Each row was made from one walk, in order. Every step used is in the known rows, and no mark comes twice. Write each row's walk.
Known rows:
T > N > Y > J > V > R: [ 0.39  0.10 -0.09 -0.18 -0.03  0.22 -0.20 -0.16  0.61 -0.38  0.28 -0.17
 -0.03 -0.19  0.03  0.43  0.28  0.27  0.35  0.07 -0.43  0.13  0.00]
S > D > Y > J > V > R: [-0.16 -0.08 -0.58 -0.33 -0.37  0.09 -0.32 -0.02  0.12 -0.35  0.45 -0.14
  0.22  0.07 -0.01  0.45  0.31 -0.23  0.38  0.21 -0.60  0.30 -0.16]
Y > J: [-0.12 -0.03 -0.10 -0.21  0.04  0.41 -0.19 -0.11 -0.01 -0.42  0.22 -0.32
  0.07  0.16 -0.10  0.43  0.29  0.09  0.01  0.24 -0.31  0.13 -0.17]
S > D > Y > R > V: [-0.33  0.03 -0.34 -0.31 -0.63 -0.04 -0.22  0.04 -0.06 -0.27  0.22 -0.19
  0.18  0.32  0.09  0.35  0.44 -0.13  0.05  0.33 -0.35  0.40 -0.25]
R > V > J > Y > N > T: [ 0.11  0.02 -0.12 -0.30 -0.25  0.25  0.01 -0.15  0.57 -0.22  0.28 -0.12
  0.26 -0.21  0.22  0.49  0.35  0.70  0.40  0.18 -0.56  0.11  0.01]
F > T: [ 0.25  0.16  0.17 -0.15 -0.08  0.27 -0.09 -0.16 -0.10 -0.32  0.26 -0.30
  0.04  0.26  0.04  0.27  0.26  0.21  0.09  0.27 -0.22  0.12 -0.03]
R > V > J: [ 0.00  0.10 -0.17 -0.25 -0.10  0.22 -0.10 -0.14  0.25 -0.33  0.14 -0.16
  0.08  0.03 -0.17  0.51  0.38  0.32  0.03  0.18 -0.43  0.19 -0.38]
T > N > Y > R > V: [ 0.21  0.20  0.16 -0.17 -0.23  0.09 -0.11 -0.10  0.46 -0.28  0.04 -0.21
 -0.06  0.04  0.12  0.33  0.41  0.36  0.04  0.18 -0.22  0.23 -0.04]
T > F > N: [ 0.19  0.43  0.42 -0.17 -0.31  0.29  0.08 -0.20 -0.06 -0.37 -0.04 -0.31
 -0.03  0.09 -0.07  0.28  0.27  0.23  0.11  0.22 -0.16  0.08 -0.04]
V > R: [ 0.28  0.08 -0.10 -0.17 -0.09  0.24 -0.12 -0.14  0.18 -0.40  0.20 -0.26
 -0.03  0.19 -0.19  0.54  0.30  0.12  0.06  0.26 -0.36  0.17 -0.16]
Y > D > S: [-0.24  0.07 -0.23 -0.18 -0.55  0.00 -0.23 -0.06  0.08 -0.33  0.34 -0.37
  0.17  0.21 -0.01  0.45  0.43 -0.15 -0.01  0.34 -0.25  0.29 -0.08]
Y > N > T > F: [ 0.29  0.26  0.37 -0.21 -0.17  0.44 -0.01 -0.22  0.21 -0.27  0.23 -0.26
  0.00  0.04  0.31  0.30  0.19  0.20  0.27  0.26 -0.14 -0.04  0.15]
J > Y > N: [ 0.05  0.03  0.00 -0.24 -0.61  0.21 -0.03 -0.05  0.23 -0.38  0.29 -0.25
  0.28  0.09  0.04  0.57  0.30  0.53  0.26  0.36 -0.36  0.16  0.12]
V > J > Y > N > T > F: [ 0.24  0.14  0.14 -0.32 -0.16  0.38  0.05 -0.22  0.45 -0.33  0.26 -0.19
  0.15 -0.27  0.37  0.50  0.24  0.56  0.50  0.16 -0.44 -0.04  0.16]
J > Y > R: [ 0.11 -0.02 -0.18 -0.23 -0.28  0.18 -0.15 -0.06  0.29 -0.47  0.13 -0.37
  0.17  0.17  0.02  0.58  0.39  0.38  0.22  0.25 -0.56  0.27  0.07]
D > Y: [ 0.04  0.07 -0.07 -0.20 -0.34  0.13 -0.15  0.00 -0.23 -0.35  0.34 -0.21
  0.08  0.23 -0.11  0.36  0.27  0.01  0.06  0.33 -0.34  0.22 -0.21]
F > T > N > Y > J > V > R: [ 0.53  0.17  0.02 -0.18  0.08  0.29 -0.18 -0.23  0.54 -0.32  0.31 -0.16
 -0.04 -0.18  0.21  0.27  0.25  0.32  0.44  0.05 -0.43  0.11  0.16]
F > T > N > Y: [ 0.42  0.29  0.50 -0.13 -0.22  0.14 -0.01 -0.17  0.06 -0.25  0.28 -0.20
 -0.12  0.06  0.20  0.13  0.24  0.42  0.13  0.21  0.00  0.06  0.07]
J > Y: [ 0.12  0.05 -0.02 -0.23 -0.50  0.09 -0.05 -0.07  0.13 -0.40  0.20 -0.28
  0.17  0.15 -0.20  0.56  0.34  0.46  0.14  0.29 -0.44  0.14 -0.01]
S > D: [-0.21  0.08  0.04 -0.26 -0.59  0.00 -0.11 -0.03 -0.17 -0.30  0.26 -0.28
  0.12  0.35 -0.10  0.39  0.34  0.05  0.02  0.32 -0.03  0.18 -0.22]
F > T > N: [ 0.32  0.24  0.47 -0.18 -0.18  0.29  0.00 -0.22 -0.08 -0.30  0.19 -0.29
 -0.03  0.18  0.15  0.28  0.22  0.21  0.10  0.20 -0.16  0.07  0.03]
N > Y > J > V: [ 0.11  0.04 -0.16 -0.17 -0.05  0.17 -0.28 -0.05  0.38 -0.37  0.37 -0.22
  0.10 -0.04 -0.09  0.30  0.30  0.29  0.28  0.16 -0.39  0.15 -0.05]
R > V > J > Y > D: [-0.11 -0.01 -0.44 -0.31 -0.43  0.13 -0.17 -0.08  0.53 -0.32  0.27 -0.20
  0.31 -0.17 -0.06  0.72  0.52  0.40  0.16  0.21 -0.62  0.29 -0.08]
S > D > Y > J > V: [-0.35 -0.06 -0.39 -0.32 -0.52  0.07 -0.31  0.03 -0.11 -0.34  0.47 -0.19
  0.29  0.15  0.02  0.34  0.30 -0.18  0.33  0.24 -0.48  0.27 -0.18]
T > F > N > Y > J > V > R: [ 0.40  0.35 -0.01 -0.17  0.01  0.29 -0.11 -0.21  0.55 -0.39  0.11 -0.17
 -0.05 -0.27 -0.02  0.28  0.30  0.34  0.43  0.08 -0.42  0.11  0.09]

Which walk is each row?
[-0.35 -0.01 -0.54 -0.32 -0.69 -0.08 -0.17 -0.09  0.48 -0.32  0.27 -0.22
  0.33 -0.14 -0.05  0.66  0.56  0.28  0.14  0.22 -0.62  0.32 -0.11] | R > V > J > Y > D > S
[-0.17  0.03  0.03 -0.29 -0.56  0.07 -0.12  0.02 -0.18 -0.15  0.55 -0.16
  0.20  0.20  0.40  0.17  0.24 -0.02  0.30  0.38 -0.11  0.20 -0.04] | S > D > Y > N > T
[ 0.22 -0.03 -0.40 -0.21  0.08  0.36 -0.28 -0.17  0.45 -0.44  0.27 -0.27
  0.12  0.01 -0.13  0.57  0.31  0.06  0.31  0.12 -0.65  0.19 -0.09] | Y > J > V > R
[ 0.21  0.37  0.17 -0.16 -0.11  0.28 -0.11 -0.17  0.35 -0.36  0.12 -0.22
  0.02 -0.22  0.03  0.18  0.30  0.39  0.38  0.11 -0.30  0.09  0.07] | T > F > N > Y > J > V
[ 0.20  0.40  0.08 -0.22  0.04  0.23 -0.02 -0.19  0.51 -0.32 -0.06 -0.17
 -0.06 -0.23  0.17  0.24  0.43  0.49  0.23  0.10 -0.30  0.24 -0.15] | T > F > N > Y > R > V > J
[-0.49 -0.07 -0.25 -0.33 -0.41  0.16 -0.23  0.03 -0.35 -0.33  0.39 -0.21
  0.18  0.22  0.01  0.32  0.28 -0.20  0.08  0.32 -0.23  0.23 -0.25] | S > D > Y > J
[ 0.12  0.22 -0.10 -0.19  0.09  0.16 -0.10 -0.08  0.47 -0.30  0.05 -0.19
  0.02 -0.11  0.13  0.21  0.47  0.57  0.23  0.13 -0.37  0.36 -0.25] | F > N > Y > R > V > J
[ 0.15 -0.08 -0.52 -0.24 -0.05  0.28 -0.31 -0.08  0.25 -0.44  0.40 -0.17
  0.16 -0.01 -0.09  0.51  0.27 -0.10  0.37  0.17 -0.78  0.27 -0.13] | D > Y > J > V > R
[ 0.35  0.18  0.19 -0.17 -0.01  0.25 -0.16 -0.18  0.33 -0.31  0.34 -0.21
  0.03 -0.12  0.22  0.17  0.23  0.33  0.38  0.07 -0.32  0.08  0.15] | F > T > N > Y > J > V
[ 0.34  0.27  0.34 -0.18 -0.07  0.32 -0.03 -0.25  0.11 -0.29  0.15 -0.28
 -0.11  0.08  0.08  0.29  0.22  0.15  0.15  0.18 -0.21 -0.06  0.02] | N > T > F
[ 0.16 -0.04 -0.03 -0.28 -0.12  0.30 -0.02 -0.13  0.42 -0.30  0.40 -0.21
  0.24 -0.17  0.31  0.48  0.26  0.63  0.48  0.19 -0.47  0.09  0.07] | V > J > Y > N > T
[ 0.28  0.19  0.28 -0.26 -0.45  0.31  0.07 -0.20  0.34 -0.29  0.22 -0.24
  0.13 -0.09  0.28  0.42  0.23  0.50  0.40  0.26 -0.32 -0.05  0.32] | J > Y > N > T > F
[ 0.10  0.07 -0.26 -0.20  0.09  0.15 -0.20 -0.08  0.55 -0.33  0.17 -0.17
  0.00 -0.06  0.03  0.38  0.46  0.42  0.13  0.16 -0.38  0.29 -0.27] | N > Y > R > V > J
[-0.15  0.13 -0.16 -0.13 -0.54 -0.16 -0.26  0.00  0.21 -0.29  0.44 -0.29
  0.08  0.10 -0.02  0.30  0.45  0.05  0.01  0.36 -0.05  0.27 -0.02] | N > Y > D > S
[-0.36 -0.03 -0.48 -0.38 -0.37  0.02 -0.23  0.02  0.06 -0.30  0.26 -0.14
  0.20  0.13  0.14  0.43  0.45 -0.04  0.18  0.23 -0.47  0.41 -0.40] | S > D > Y > R > V > J
[ 0.14  0.04  0.04 -0.19 -0.24  0.28 -0.11 -0.03 -0.04 -0.22  0.49 -0.19
  0.12  0.12  0.33  0.21  0.19  0.09  0.32  0.34 -0.30  0.17 -0.01] | D > Y > N > T
[ 0.05  0.01 -0.26 -0.25 -0.41  0.11 -0.13 -0.08  0.44 -0.39  0.02 -0.28
  0.21  0.13 -0.05  0.59  0.48  0.46  0.13  0.23 -0.64  0.29  0.01] | J > Y > R > V
[ 0.18  0.15 -0.02 -0.23 -0.01  0.16 -0.12 -0.12  0.55 -0.32  0.08 -0.16
 -0.05 -0.14  0.19  0.38  0.42  0.44  0.16  0.07 -0.34  0.25 -0.22] | T > N > Y > R > V > J
[-0.07  0.01 -0.21 -0.32 -0.47  0.22  0.00 -0.09  0.49 -0.32  0.23 -0.12
  0.33 -0.13  0.03  0.66  0.39  0.66  0.27  0.26 -0.54  0.19 -0.08] | R > V > J > Y > N
[ 0.06 -0.08 -0.33 -0.29 -0.03  0.24 -0.16 -0.08  0.40 -0.50  0.15 -0.31
  0.19 -0.02  0.09  0.63  0.40  0.45  0.33  0.13 -0.65  0.28 -0.10] | V > J > Y > R
[-0.29  0.05 -0.09 -0.28 -0.68 -0.08 -0.16  0.05 -0.38 -0.29  0.39 -0.19
  0.14  0.32 -0.05  0.32  0.30 -0.11  0.08  0.37 -0.17  0.25 -0.24] | S > D > Y
[ 0.27  0.49  0.46 -0.13 -0.30  0.13  0.07 -0.15  0.08 -0.31  0.05 -0.21
 -0.13 -0.03 -0.02  0.14  0.29  0.45  0.13  0.24  0.01  0.07  0.00] | T > F > N > Y
[-0.29 -0.05 -0.45 -0.29 -0.53 -0.03 -0.19 -0.07  0.33 -0.40  0.37 -0.30
  0.31 -0.09  0.01  0.65  0.48  0.20  0.23  0.23 -0.54  0.29 -0.05] | V > J > Y > D > S
[-0.04  0.05 -0.04 -0.21 -0.47  0.24 -0.11  0.02 -0.12 -0.33  0.45 -0.18
  0.20  0.18  0.10  0.37  0.24  0.06  0.19  0.41 -0.27  0.25 -0.10] | D > Y > N
[ 0.24  0.46  0.22 -0.16 -0.25  0.17 -0.02 -0.17  0.39 -0.29 -0.11 -0.23
 -0.09 -0.03  0.11  0.18  0.43  0.43  0.12  0.20 -0.19  0.22  0.01] | T > F > N > Y > R > V
[ 0.35  0.28  0.24 -0.16 -0.12  0.17 -0.08 -0.17  0.40 -0.24  0.11 -0.22
 -0.08  0.06  0.33  0.16  0.38  0.40  0.13  0.17 -0.21  0.20  0.08] | F > T > N > Y > R > V
[ 0.27  0.24  0.33 -0.12  0.00  0.26  0.01 -0.15 -0.03 -0.24  0.14 -0.31
 -0.02  0.13  0.12  0.12  0.27  0.34  0.23  0.18 -0.27  0.14 -0.07] | F > N > T
[ 0.27  0.23  0.39 -0.15 -0.31  0.06 -0.03 -0.09  0.14 -0.31  0.20 -0.20
 -0.11  0.06 -0.02  0.29  0.28  0.41  0.05  0.22 -0.02  0.08 -0.08] | T > N > Y
[-0.06 -0.01 -0.45 -0.27 -0.02  0.23 -0.22 -0.04  0.21 -0.36  0.21 -0.16
  0.14  0.03  0.08  0.46  0.41  0.07  0.16  0.19 -0.66  0.38 -0.35] | D > Y > R > V > J
[ 0.15  0.29  0.04 -0.12 -0.15  0.08 -0.09 -0.06  0.36 -0.27  0.03 -0.23
  0.00  0.08  0.07  0.15  0.47  0.49  0.10  0.23 -0.26  0.35 -0.11] | F > N > Y > R > V
[-0.06  0.45  0.16 -0.14 -0.60 -0.07 -0.08 -0.11  0.15 -0.28  0.18 -0.29
  0.00 -0.08  0.12  0.16  0.43  0.11  0.11  0.29  0.03  0.21  0.10] | T > F > N > Y > D > S
